Known rows, with every step that occurs:
V > D > Z: [ 2.661 -3.884 -0.986 -4.443  1.316  3.646 -0.178  0.254 -0.814 -2.122
  1.070 -0.567 -0.338 -0.302  0.029 -1.524  3.901  0.551  0.153  0.314
  2.357 -2.507]
D > Z > Q > E: [ 0.189 -4.272  1.992 -1.256  3.245 -1.466  0.357 -0.975 -1.335 -1.186
  0.125  0.036  0.142  0.404  0.226  2.092  6.113 -0.635  2.764 -1.168
  1.383 -2.858]
G > Q > V > D: [ 1.182 -5.385  0.771 -1.146  0.875  2.496  0.318 -1.311 -1.631  0.367
  0.502 -0.777 -1.104 -1.992  0.684 -1.078 -2.046 -0.623  0.124 -0.834
  2.353 -2.276]
E > D > Z > Q: [-0.429 -5.197  2.527 -1.445  3.501  5.760  0.130 -0.790 -1.684  0.156
 -0.350  2.476 -1.309 -0.710  1.230 -2.401  4.247 -0.171  3.408  0.183
  1.707 -1.542]
K > D: [-0.206 -2.298 -0.077 -3.253  0.920 -1.022 -0.065 -0.286  1.206  0.990
 -0.066  0.324 -0.105  1.456 -0.162 -1.183  2.517  0.165  0.135  0.596
  0.052  0.999]
N > Q > G: [ 2.619 -2.205 -1.314  1.361  0.708 -1.636  1.408 -1.982  1.691 -0.113
 -0.467  0.548  0.486  0.773  0.676 -3.154 -0.543  1.404 -1.001 -3.140
 -3.215 -2.551]
V > Q: [-0.496 -2.136 -0.222 -3.217  0.777  0.948  2.283 -1.362 -0.346 -1.234
  0.724  0.238 -1.428  0.577  0.258 -0.351 -0.487  0.368 -0.007  0.171
  1.768  0.916]
G > Q > E > D > K: [-1.901 -4.436  0.760  3.757  1.165  0.827  1.875 -1.546 -1.041  2.589
  1.491  1.862 -1.934 -0.121  1.618 -0.803 -0.511 -3.067  4.217 -0.767
  1.379 -4.066]
E > Q > V > D > K: [ 0.992 -6.763  2.286 -4.244  2.522  2.962  3.710 -1.053 -0.618  0.214
  2.332 -0.206  0.271 -2.054  1.654 -0.481 -0.663 -3.119  3.462 -0.472
  0.581 -0.235]
K > D > E > Q: [ 0.226 -4.918  4.145 -3.450  1.561 -0.245  1.383 -0.576  0.956  2.725
  2.701  2.511  0.198  1.957  0.872  2.583  4.292 -0.847  1.945  0.258
 -2.254  0.986]
N > Q > V > D: [ 4.503 -4.572 -0.093 -2.381  1.892  0.880  0.945 -1.600  0.390 -0.902
  0.820 -1.163  0.463 -2.114  1.040 -1.317 -0.341  0.073 -0.522 -0.487
 -1.360 -1.145]
Z > Q > V > D > K: [-0.255 -6.585  3.377 -3.907  3.474  0.372  3.290 -1.720 -0.707 -0.551
 -0.144 -0.604  0.365 -2.024  0.986 -1.933  1.017 -2.766  4.515 -0.591
  3.783 -0.774]
N > Q: [ 2.438 -1.203 -1.078  2.136  0.314 -0.300  1.952 -1.073  0.793 -0.111
 -0.128  0.367 -0.688  0.191  0.597 -0.361  0.104  0.179 -0.822  0.409
 -3.669 -0.013]
K > D > V: [-0.272 -3.718 -0.204 -3.860  1.898 -2.277 -0.860  0.121  0.761 -0.309
  0.390  1.091  2.237  1.534  1.088  1.411  2.204 -0.849  0.017  0.003
 -0.463 -0.840]
V > D > Z > Q > G: [ 1.898 -7.109  1.363 -5.304  3.323  2.608  0.827 -1.919 -0.557 -2.082
 -0.662  0.474 -0.427  0.690  0.416 -4.776  4.268  1.736  1.969 -2.962
  3.228 -3.663]
E > D > Z: [ 0.518 -2.955 -0.078 -1.183  1.628  5.501 -1.587  0.503 -1.019  0.211
  1.107  1.651 -0.284 -1.099  0.748 -1.984  3.299 -0.082  1.729 -0.198
  1.007 -2.821]
E > Q: [ 0.089 -2.374  1.415 -0.400  0.976  2.860  2.197 -0.475 -0.445  0.938
  1.008  1.133 -1.105  0.342  0.974  1.052 -0.741 -0.453  0.839  0.432
 -2.444  1.764]
Z > Q > N: [-1.655 -3.161  0.473 -0.619  2.689 -0.539  1.110 -1.721 -0.154  0.225
 -1.030  0.381 -1.201  5.090  0.116 -0.691  0.715 -1.422  3.438 -0.647
  0.575 -0.448]
K > D > Z > Q: [-0.426 -6.306  1.481 -4.447  3.440  0.796  1.123 -0.782 -0.180 -0.199
 -0.929  1.070 -0.659  1.549 -0.069 -1.433  7.405 -0.122  2.236  0.561
  1.367 -0.332]
G > Q > N: [-1.642 -2.838 -2.600  2.821  0.252  0.501  0.786 -1.108 -0.792  1.296
 -0.148  0.318 -2.368  5.214 -0.167 -0.360 -1.895 -1.913  1.403 -0.711
  0.080 -2.981]
G > Q > V: [-0.648 -3.087  0.798  2.369  0.251  0.497  0.226 -0.696 -1.709  1.222
 -0.002 -0.483 -0.131 -1.900  0.188  0.779 -2.047 -1.384  0.287 -1.384
  0.764 -2.467]
E > D > V: [-0.273 -2.568  0.858 -0.810  2.031  2.738 -1.813  0.202 -0.696  0.159
  1.029  2.241  1.629 -0.843  2.142  0.319 -0.929 -0.842  1.321 -0.498
 -0.097 -2.072]

Rows:
[-0.720 -3.517  0.996  3.114  0.878  1.930 -0.636 -1.354 -1.335  2.316
  1.067  1.824 -2.181 -0.271  1.333 -0.345 -1.007 -0.480  2.088 -0.805
  0.615 -2.867] : G > Q > E > D
[-1.422 -2.148  0.794  0.452  1.156  2.717  1.543 -0.443 -0.103  1.705
  0.864  1.895 -0.441 -0.851  1.137 -2.895 -0.087 -2.423  3.710  0.165
  1.217 -1.184] : E > D > K
[-0.693 -3.532 -0.410 -4.008  1.935 -0.195  1.434 -0.872 -0.670 -2.402
  1.151  0.933  0.866  0.701  1.359  2.159 -0.715 -0.930 -0.196 -0.457
  1.226 -0.936] : D > V > Q
[-0.287 -3.995  1.633 -1.294  2.450  1.880  1.305 -0.401 -1.515 -1.278
 -0.821  0.742 -0.633  0.118 -0.052 -0.265  4.860 -0.512  2.148  0.013
  1.238 -1.439] : D > Z > Q
[-1.477 -6.578 -2.627 -7.628  3.681 -1.943  0.650 -1.765  0.945 -1.108
  1.582  0.982  0.618  7.062  1.213  0.705  1.402 -2.063  1.605 -0.646
  1.413 -1.783] : K > D > V > Q > N
[ 1.725 -6.191  1.439 -4.834  3.150  3.865  1.446 -1.073 -1.510 -2.084
 -0.237  0.195 -1.509  0.044  0.328 -2.027  4.921  0.576  2.057  0.631
  2.924 -1.261] : V > D > Z > Q
[-1.472 -4.538  0.912 -2.729  2.671  0.455  2.768 -2.035 -0.133  0.293
  2.637  1.662 -1.248  0.197  1.830 -1.069  0.593 -2.427  4.341 -0.864
  3.112 -1.658] : V > Q > E > D > K
[-0.802 -4.717  0.635 -4.100  2.832  3.682  0.524 -1.164 -1.004 -0.955
  1.767  2.825  0.218 -0.167  2.609 -0.105 -1.413 -0.612  1.331 -0.359
  1.648 -1.034] : E > D > V > Q
[-0.461 -2.374 -0.049  3.319  0.096 -1.915  0.398 -1.114 -1.030  0.987
  0.546 -0.002 -1.446  0.628  0.313  2.011 -0.272 -0.758  0.516 -0.871
  0.185 -2.766] : G > Q > E
[ 0.755 -4.241  0.857 -3.815  1.611  0.121  1.545 -0.465 -0.073 -0.491
  1.372 -1.439  1.363 -2.326  0.685 -1.385  0.058 -2.675  2.644 -1.030
  3.118 -1.963] : Q > V > D > K
[ 0.189 -2.527  2.501 -2.969  0.659 -3.213 -0.691 -0.075  1.219  1.903
  1.745  1.313  1.330  1.775 -0.151  1.547  5.023 -0.314  1.041 -0.246
  0.218 -0.784] : K > D > E
[ 0.586 -3.729  5.339 -0.998  1.516  0.139  0.443 -0.228 -0.569  1.900
  3.302  0.910  2.268 -1.706  1.213  4.654  1.287 -2.038  2.256 -1.859
 -1.692 -1.161] : D > E > Q > V
[ 0.367 -3.341  1.475 -1.049  1.150  1.538  1.537 -1.422  0.476  0.847
  0.844  1.411  0.076  0.843  1.099 -1.859 -1.273  0.889  0.693 -3.121
 -2.141 -0.590] : E > Q > G
[ 2.551 -2.323  0.049  1.230  1.100 -1.038  0.749 -1.058  0.513  0.019
  0.346 -0.725  1.258 -2.074  0.800  0.570 -0.374 -0.742 -0.393 -0.976
 -3.046 -1.343] : N > Q > V
[ 1.073 -3.276  0.541 -0.848  2.267  2.155 -2.475 -0.033 -0.875  0.248
  2.094  1.030  0.572 -0.790  1.046  0.084  4.690 -0.153  2.314 -1.468
  1.168 -4.273] : Q > E > D > Z
[ 2.596 -2.742  0.289  2.070  1.987  0.345 -0.085 -1.809  0.736  1.099
  1.432  1.515 -0.545 -0.349  1.978 -0.632  0.597  0.271  1.344 -0.514
 -3.121 -1.599] : N > Q > E > D
[-0.855 -4.935  0.896  2.579  2.025  0.776 -1.459 -1.135 -1.704  1.147
  1.691  2.342  0.213 -0.099  2.448  2.399 -1.296 -1.620  1.761 -1.483
  0.114 -4.644] : G > Q > E > D > V
[-0.726 -3.685  3.942 -0.331  3.264  0.938 -0.347 -2.072 -0.644  1.186
  0.107  2.133 -0.991 -0.253  1.679 -0.506  1.631  0.169  3.903 -0.616
  1.089 -0.302] : Z > Q > E > D
[ 1.021 -7.033 -0.643 -5.254  4.044  3.086  0.636 -1.630 -1.085 -1.838
 -0.109 -0.030 -1.646  4.830  0.205 -2.122  4.636 -1.050  3.704 -0.315
  2.953 -3.003] : V > D > Z > Q > N
[ 2.810 -1.640 -0.705  2.124  0.919 -3.520  1.015 -1.397  1.062 -0.221
  0.852 -0.228  0.174  0.481  0.830  1.861  1.337 -0.149 -0.108 -0.581
 -3.558 -1.493] : N > Q > E
[ 0.127 -2.985  1.283 -0.564  2.520 -0.605 -2.733 -0.389 -0.312  0.099
  2.170  1.601  2.372 -0.467  2.473  2.419  0.346 -1.122  1.975 -1.579
 -0.078 -3.433] : Q > E > D > V
[ 2.978 -7.472  1.719 -5.818  3.109  5.809  0.624 -0.320 -1.578 -1.092
  2.504 -0.476  0.447 -2.320  1.257  0.577  2.843 -0.857  1.418 -0.874
  0.363 -1.741] : E > Q > V > D > Z
[-0.617 -2.649  3.002 -0.091  2.475 -2.903  0.810 -1.791 -0.313  0.013
 -0.341  0.187 -0.262  0.695  0.544  1.824  2.186 -0.205  2.660 -0.756
  0.752 -0.141] : Z > Q > E
[-1.467 -5.525 -1.432 -4.459  3.587  2.862 -0.354 -1.722 -0.533 -0.594
  2.074  2.361  0.060  4.643  2.448 -0.324 -1.943 -1.958  2.832 -1.222
  1.602 -2.892] : E > D > V > Q > N
[ 0.617 -5.380  0.066 -4.171  3.162  3.171 -0.124 -1.420 -1.122 -0.961
  2.721  1.471 -0.995  0.008  1.449 -0.267  3.929 -0.019  2.308 -1.067
  3.063 -3.377] : V > Q > E > D > Z
[ 0.462 -6.158  5.204 -4.289  2.494 -1.101  0.340 -0.635  0.587  2.986
  3.123  1.552  2.236 -0.340  1.036  3.492  3.672 -1.640  2.474 -1.258
 -1.610 -0.173] : K > D > E > Q > V
[ 0.653 -3.469  4.030 -0.738  0.897 -0.587  1.012 -1.153  0.659  1.809
  2.571  2.285  1.421  1.041  0.984  0.831  1.137  0.190  1.682 -3.964
 -1.859 -2.458] : D > E > Q > G
[ 4.818 -4.890  2.595 -2.126  1.666 -1.241  0.435 -1.293  0.547 -0.121
  2.783 -0.290  1.857 -1.875  1.161  1.491  2.045 -0.502  0.642 -1.364
 -1.255 -2.781] : N > Q > V > D > E
